What can hang from each mark
K176: K465 K760
K656: K176
K375: K465 K760 K932
K465: K176 K375 K913
K760: K375
K913: K465 K656
K932: K375

In the rows, zero is written as 128.
Known rows, with every way that one mark hangs from another
K760{K375{K932}}: [142 131 131 128 127 135 132 131 130 131 135 128 129 134 119 131 118 122
 129 118 127 115 125 136 129 133 122 137 117 123 125 156 108 126 120 105
 128 127 135 135 125 132 121 128 123 128 134 127 130 129 127 139 129 129
 133 137 121 128 129 129]
K656{K176}: [119 133 130 130 110 119 121 129 135 123 131 131 143 128 122 130 128 124
 117 135 132 130 124 125 130 128 125 135 129 128 138 158 119 132 130 135
 133 126 133 130 116 127 128 128 117 130 133 128 136 129 139 132 130 133
 130 129 120 118 106 124]
K760{K375{K465 K932}}: [157 130 134 118 125 133 129 136 135 135 144 131 134 128 119 134 111 121
 131 109 133 108 116 141 124 129 119 141 119 122 137 189 117 109 121  99
 126 126 137 136 118 132 125 127 110 133 132 122 136 123 133 136 124 129
 125 139 125 134 125 128]
K375{K465{K913{K656{K176}}}}: [ 89 121 136 115  97 130 113 136 140 128 146 127 149 113 114 133 130 122
 114 141 132 125 133 123 115 122 122 143 130 126 150 207 148 117 116 131
 134 138 127 124 109 125 119 137 103 128 136 134 136 139 134 126 121 133
 118 122 129 130 120 126]
K465{K176 K913{K656}}: [ 79 119 130 124 104 143 118 137 131 129 137 123 120 107 114 127 131 125
 125 138 115 128 151 132 121 126 112 137 130 128 130 179 149 118 107 124
 125 147 120 128 121 129 116 139 118 116 143 137 121 137 123 132 124 131
 131 117 139 123 141 130]
K176{K760{K375}}: [122 138 137 134 103 131 141 127 134 124 125 119 116 129 123 138 121 127
 125 126 119 120 125 135 120 125 125 124 118 125 118 188 120 132 118 108
 131 130 121 136 130 132 123 129 142 124 120 141 135 127 132 143 127 133
 130 133 113 122 120 136]
K176{K465}: [123 122 138 129 102 125 140 126 124 126 134 139 132 133 129 130 129 134
 128 125 123 127 125 131 122 125 127 126 130 124 129 120 119 128 127 132
 131 126 125 127 119 132 130 128 139 133 124 130 128 131 123 120 125 123
 124 127 128 139 131 130]
K176{K465 K760}: [115 128 138 130  80 124 147 133 132 122 134 136 127 137 128 132 130 137
 129 127 120 126 123 138 115 125 122 118 125 124 132 159 124 130 123 127
 131 125 126 132 112 132 124 132 151 127 111 140 131 128 125 119 125 128
 121 135 120 141 127 139]
K176{K760{K375{K932}}}: [134 134 132 127 104 133 142 137 137 129 137 124 126 135 119 134 117 125
 128 119 125 111 124 141 121 131 117 128 114 125 126 202 114 120 115 100
 127 125 136 139 119 133 118 131 139 124 119 135 133 126 131 138 129 134
 130 139 113 129 117 139]
K932{K375{K465{K176 K913{K656}}}}: [102 116 134 117 105 146 125 140 130 128 157 133 125 100 117 130 124 132
 136 124 119 124 149 143 113 131 107 142 130 129 135 252 154  96 106 117
 122 143 102 126 103 135 124 130  97 120 148 133 125 133 121 128 119 129
 126 123 140 127 135 129]
K656{K176{K465{K913}}}: [ 96 123 143 133  80 120 119 131 133 118 139 135 150 127 114 135 140 131
 115 128 124 130 133 123 119 128 115 137 130 125 138 146 116 135 126 137
 134 129 120 122 105 132 124 133 117 126 136 130 132 140 133 129 126 130
 126 124 129 127 110 125]
K375{K465{K176 K913} K760 K932}: [131 112 128 113 121 140 105 154 147 137 154 134 141 111 113 127 120 126
 132 108 136 110 153 154 122 132  98 133 125 133 159 209 165  87 113  95
 113 136 148 129 113 137 111 139  83 106 149 127 124 124 136 121 126 129
 121 135 147 136 119 124]
K760{K375}: [129 134 136 133 125 131 130 121 126 125 125 121 122 127 122 135 121 123
 125 124 124 123 124 127 128 126 127 131 121 124 117 143 111 135 124 113
 130 133 120 132 133 132 129 127 128 129 131 131 133 129 129 141 128 129
 134 128 120 123 125 129]
K913{K465{K176 K375{K932}} K656}: [103 127 118 124  96 151 140 141 135 117 153 137 114 108 113 118 110 116
 131 120 122 111 142 140 123 124 100 137 134 129 125 224 132 108 108 116
 123 141 160 137 107 131 120 144 129 124 146 124 109 129 120 123 134 142
 134 126 136 131 151 110]
K465{K176{K760} K913}: [ 94 123 128 131  90 133 125 140 141 126 135 121 118 112 118 132 133 132
 129 122 118 124 152 139 116 133 106 127 125 133 130 190 148 113 110 117
 118 140 121 132 114 132 118 138 129 106 136 140 121 126 133 130 124 134
 130 125 139 117 121 135]
K913{K465{K375}}: [119 134 126 134 121 134 140 127 127 111 136 132 119 115 120 126 123 127
 127 115 129 115 129 125 124 124 115 129 131 132 116 175 128 124 125 126
 129 132 145 129 122 131 135 134 136 127 139 120 114 127 126 128 134 139
 130 119 131 127 130 109]
K375{K465 K760}: [142 122 132 113 132 131 119 140 136 131 139 132 135 123 124 128 121 129
 129 123 136 114 130 140 123 118 124 123 129 133 148 170 153 107 130 108
 124 125 142 127 132 136 123 129 103 124 125 132 134 124 134 121 127 127
 116 133 130 141 121 123]
K176{K465{K375{K932} K913} K760}: [107 119 138 136  80 133 140 143 138 117 150 138 130 130 118 129 136 142
 131 113 129 114 131 141 105 133 107 134 122 129 122 194 116 110 107 111
 120 135 134 123 103 137 114 135 135 107 138 130 114 134 123 124 128 133
 123 136 127 138 123 137]
K932{K375{K465{K913{K656}} K760}}: [106 115 142 116 128 145 122 140 131 128 152 136 133 113 116 131 129 136
 130 130 129 118 144 144 110 124 119 130 126 133 142 232 164 103 112 108
 128 138 106 117 121 138 113 133  93 120 136 134 128 140 122 129 122 127
 114 127 130 145 128 127]
K913{K465 K656}: [ 92 131 131 119 111 140 144 127 125 121 136 128 119 112 116 125 123 116
 125 133 122 122 133 127 127 118 122 122 132 125 129 172 146 140 125 135
 139 133 141 132 122 124 128 141 145 142 122 133 125 136 122 121 128 134
 125 116 129 137 151 120]
K913{K656}: [105 125 129 122 119 135 133 129 126 130 130 128 126 124 125 126 126 124
 124 143 124 129 130 129 123 122 130 127 131 125 126 153 135 130 120 132
 131 134 129 128 129 126 121 133 135 133 119 135 131 136 121 128 126 129
 125 125 124 137 144 132]
K176{K465 K760{K375{K932}}}: [130 130 141 131  77 131 150 136 134 126 144 136 128 138 118 135 118 131
 131 113 119 115 121 143 115 130 119 126 114 119 129 198 104 125 115 102
 130 122 136 139 107 136 118 131 144 128 114 138 135 128 124 129 126 130
 127 140 112 141 123 137]

Rows
[142 123 126 130 136 136 126 144 135 123 142 139 129 133 123 120 123 136
 127 118 140 108 132 139 124 130 114 130 126 134 129 179 126 109 119 102
 116 126 154 126 131 137 113 131 109 112 137 122 117 126 128 129 135 133
 128 143 124 139 119 121] | K465{K375{K760 K932}}
[ 95 114 130 114  99 143 116 141 134 134 146 128 127 101 117 129 124 123
 127 130 125 123 147 136 113 122 109 138 132 127 144 201 162 100 108 120
 124 149 122 128 116 130 122 137 108 118 145 135 125 134 128 124 120 130
 121 122 146 130 141 131] | K375{K465{K176 K913{K656}}}
[128 128 141 120 105 136 128 145 143 131 149 123 135 121 116 140 120 125
 131 108 129 108 131 143 109 132 111 138 112 125 141 235 135 107 108  92
 125 136 129 133 110 133 117 131 117 117 126 131 133 128 133 136 125 132
 122 138 128 131 119 137] | K176{K760{K375{K465{K913} K932}}}
[118 137 129 126  83 140 145 139 143 123 145 128 115 113 109 133 108 117
 133 106 115 104 137 147 126 130 100 122 117 126 132 246 128 119 111  98
 128 127 152 150 105 134 124 143 146 126 129 134 125 121 134 132 128 141
 135 130 127 122 128 121] | K913{K465{K176{K760{K375{K932}}}}}
[ 75 128 133 133  98 132 118 132 133 112 138 127 136 117 111 128 134 128
 112 146 130 122 134 122 112 124 114 146 132 129 121 204 125 127 112 131
 128 146 125 120 118 131 113 135 112 115 150 132 121 141 131 140 131 139
 131 119 122 120 117 121] | K465{K375 K913{K656{K176}}}
[135 127 138 120 120 138 119 138 136 133 147 127 142 120 115 136 121 122
 129 108 133 111 131 136 117 133 115 146 117 124 134 191 132 102 114  95
 124 132 130 130 116 134 118 129 100 120 142 122 131 131 133 138 125 130
 124 133 135 133 126 131] | K760{K375{K465{K913} K932}}
[123 135 142 130  56 123 144 137 141 122 145 139 144 139 114 139 118 126
 120 122 123 112 116 140 117 130 113 130 117 119 135 225  92 127 118 110
 137 121 142 140  98 135 120 132 135 130 117 136 140 130 136 134 127 134
 128 143 104 129 102 131] | K656{K176{K465 K760{K375{K932}}}}
[108 124 127 121 120 149 140 143 134 118 151 139 124 121 111 118 116 122
 126 123 134 102 137 142 122 119 107 123 130 132 131 222 144 120 117 110
 128 132 167 130 124 132 111 145 123 125 134 125 115 135 120 123 138 139
 124 131 124 150 140 111] | K913{K465{K375{K760 K932}} K656}
[107 114 145 138 105 132 125 134 129 113 139 138 133 123 118 127 133 143
 123 115 129 117 140 133 110 123 110 127 130 133 123 161 128 120 118 112
 120 136 131 116 127 144 115 134 116 106 145 132 115 139 123 128 130 131
 123 127 130 140 119 122] | K176{K465{K375{K760} K913}}
[119 128 132 135  59 122 144 143 144 114 154 144 142 140 119 129 125 137
 124 122 129 113 117 141 111 130 109 135 126 126 132 223  96 113 117 122
 126 123 147 131  93 135 117 131 136 121 132 129 127 124 134 127 132 137
 125 145 111 132 103 131] | K656{K176{K465{K375{K932}} K760}}
[103 135 126 126  82 134 142 139 141 118 138 127 113 109 117 130 119 122
 131 115 117 118 144 142 124 124 106 117 129 130 135 215 153 121 118 120
 131 130 140 142 108 129 132 142 148 125 127 137 123 121 134 121 128 139
 129 123 133 120 128 120] | K913{K465{K176{K760}}}
[130 120 142 122 136 137 119 139 133 126 148 136 140 114 121 133 129 140
 134 113 130 115 142 146 116 130 116 129 123 137 143 223 159 103 119 104
 122 129 112 117 117 140 122 127  86 115 140 127 129 135 130 130 123 126
 118 129 135 136 114 121] | K932{K375{K465{K913} K760}}
[117 112 138 133 107 137 125 145 136 120 149 145 141 129 115 124 132 141
 126 113 135 111 139 142 112 131 103 134 126 131 129 175 125 112 113 104
 117 132 139 118 119 143 108 136 107 107 145 125 113 136 122 127 132 130
 121 133 132 148 121 125] | K176{K465{K375{K760 K932} K913}}
[146 119 131 119 119 139 122 142 136 128 151 141 128 111 121 129 113 136
 138 114 126 115 140 156 124 130 107 127 128 136 144 241 145  91 119 102
 118 125 125 130 114 143 128 123  93 118 144 131 130 119 131 126 125 128
 123 135 132 127 120 118] | K932{K375{K465{K176} K760}}
[150 114 123 111 117 138 115 154 144 136 154 140 135 117 119 122 113 125
 133 110 138 108 141 155 128 129 104 128 128 129 158 212 147  90 118  97
 116 125 157 134 115 136 119 132  93 116 138 129 128 116 136 116 129 128
 121 140 139 138 122 122] | K375{K465{K176} K760 K932}
[ 81 130 126 120  75 141 149 141 139 121 140 124 109 106 114 127 117 118
 128 132 114 120 144 142 121 120 107 114 130 128 135 230 153 122 112 125
 134 136 143 143 113 127 124 148 155 129 120 143 125 130 127 119 126 140
 128 120 128 127 145 123] | K913{K465{K176{K760}} K656}
[118 129 118 129  85 142 143 146 146 116 151 135 113 112 114 123 115 125
 134 105 127 105 139 145 117 132  93 127 128 133 129 243 132 104 109 111
 119 133 160 142 100 134 124 142 141 115 140 125 110 115 131 124 132 144
 133 134 132 120 130 118] | K913{K465{K176{K760} K375{K932}}}
[ 91 126 125 118  95 143 140 130 131 122 140 127 115 103 113 124 117 115
 128 130 115 122 146 134 128 120 111 123 134 126 131 196 145 127 120 130
 135 139 143 139 115 126 127 143 141 134 133 135 124 131 122 120 127 137
 133 114 136 130 151 116] | K913{K465{K176} K656}
[114 142 140 134  83 120 132 128 139 119 131 120 133 127 117 139 119 124
 115 131 122 120 121 131 122 125 121 131 121 125 128 214 110 131 120 114
 134 127 128 138 117 132 123 130 134 129 125 140 142 124 143 144 128 138
 133 133 106 112  99 130] | K656{K176{K760{K375}}}
[ 77 139 132 121  74 131 148 134 141 116 141 126 129 118 111 131 123 116
 116 142 121 118 131 132 120 117 114 118 131 127 144 239 139 137 124 137
 144 128 145 138 106 124 122 146 147 140 110 142 136 135 135 122 130 142
 125 122 114 128 120 122] | K913{K465 K656{K176{K760}}}
[ 94 130 128 127 111 144 145 125 126 112 138 130 114 112 116 123 119 122
 124 129 123 116 129 127 117 115 119 129 134 130 116 188 134 130 120 130
 131 139 143 129 125 129 124 139 143 133 134 129 116 136 119 126 132 141
 129 116 126 132 146 114] | K913{K465{K375} K656}
[ 91 127 147 118  89 141 133 135 135 127 138 116 120 111 113 140 122 124
 123 130 120 118 130 137 104 119 119 133 119 124 131 246 146 116 105 101
 131 144 115 132 119 133 113 138 125 123 124 143 136 136 131 139 119 134
 120 127 123 135 133 138] | K176{K760{K375{K465{K913{K656}}}}}
[132 126 126 127 128 143 133 143 136 115 148 139 128 120 115 119 116 126
 129 107 139 102 136 141 124 125 107 125 127 134 133 195 138 114 125 106
 124 126 164 131 124 135 119 139 121 119 138 120 114 127 128 124 140 139
 127 133 129 139 122 109] | K913{K465{K375{K760 K932}}}
[151 122 135 121 135 134 126 138 130 127 148 140 137 122 124 130 120 136
 136 114 133 117 129 147 123 129 120 125 127 135 142 213 144 105 126 108
 126 121 123 123 121 140 126 122 100 124 133 128 134 124 128 125 125 126
 116 138 124 140 115 123] | K932{K375{K465 K760}}
[ 88 127 143 143  59 121 132 137 140 108 143 136 141 128 114 136 136 141
 117 127 126 120 130 130 104 128 107 138 128 129 125 207 112 120 114 128
 127 134 120 123 102 137 118 133 133 113 138 136 124 133 134 134 128 139
 124 131 118 123  97 130] | K656{K176{K465{K375 K913} K760}}
[128 123 137 125 129 137 125 134 128 128 148 133 139 114 122 135 129 137
 139 113 130 122 137 139 118 135 120 140 124 133 135 202 142 107 116 116
 124 133  99 118 108 135 131 123  99 123 146 122 126 132 127 132 121 126
 121 126 138 129 122 126] | K932{K375{K465{K913}}}
[107 125 145 131  77 133 142 137 137 126 146 131 136 132 113 138 127 133
 127 113 121 112 130 141 110 131 112 130 113 121 126 190 116 127 108 101
 128 130 121 132 106 137 114 135 141 118 125 137 130 136 125 135 124 129
 126 134 120 140 121 137] | K176{K465{K913} K760{K375{K932}}}
[ 87 132 133 123  77 126 137 134 139 122 133 126 132 127 120 132 126 125
 115 150 125 126 125 133 120 122 123 124 129 126 140 217 130 127 119 135
 137 130 135 132 112 125 116 136 137 131 114 144 138 132 134 128 128 137
 125 130 108 126 114 136] | K913{K656{K176{K760}}}
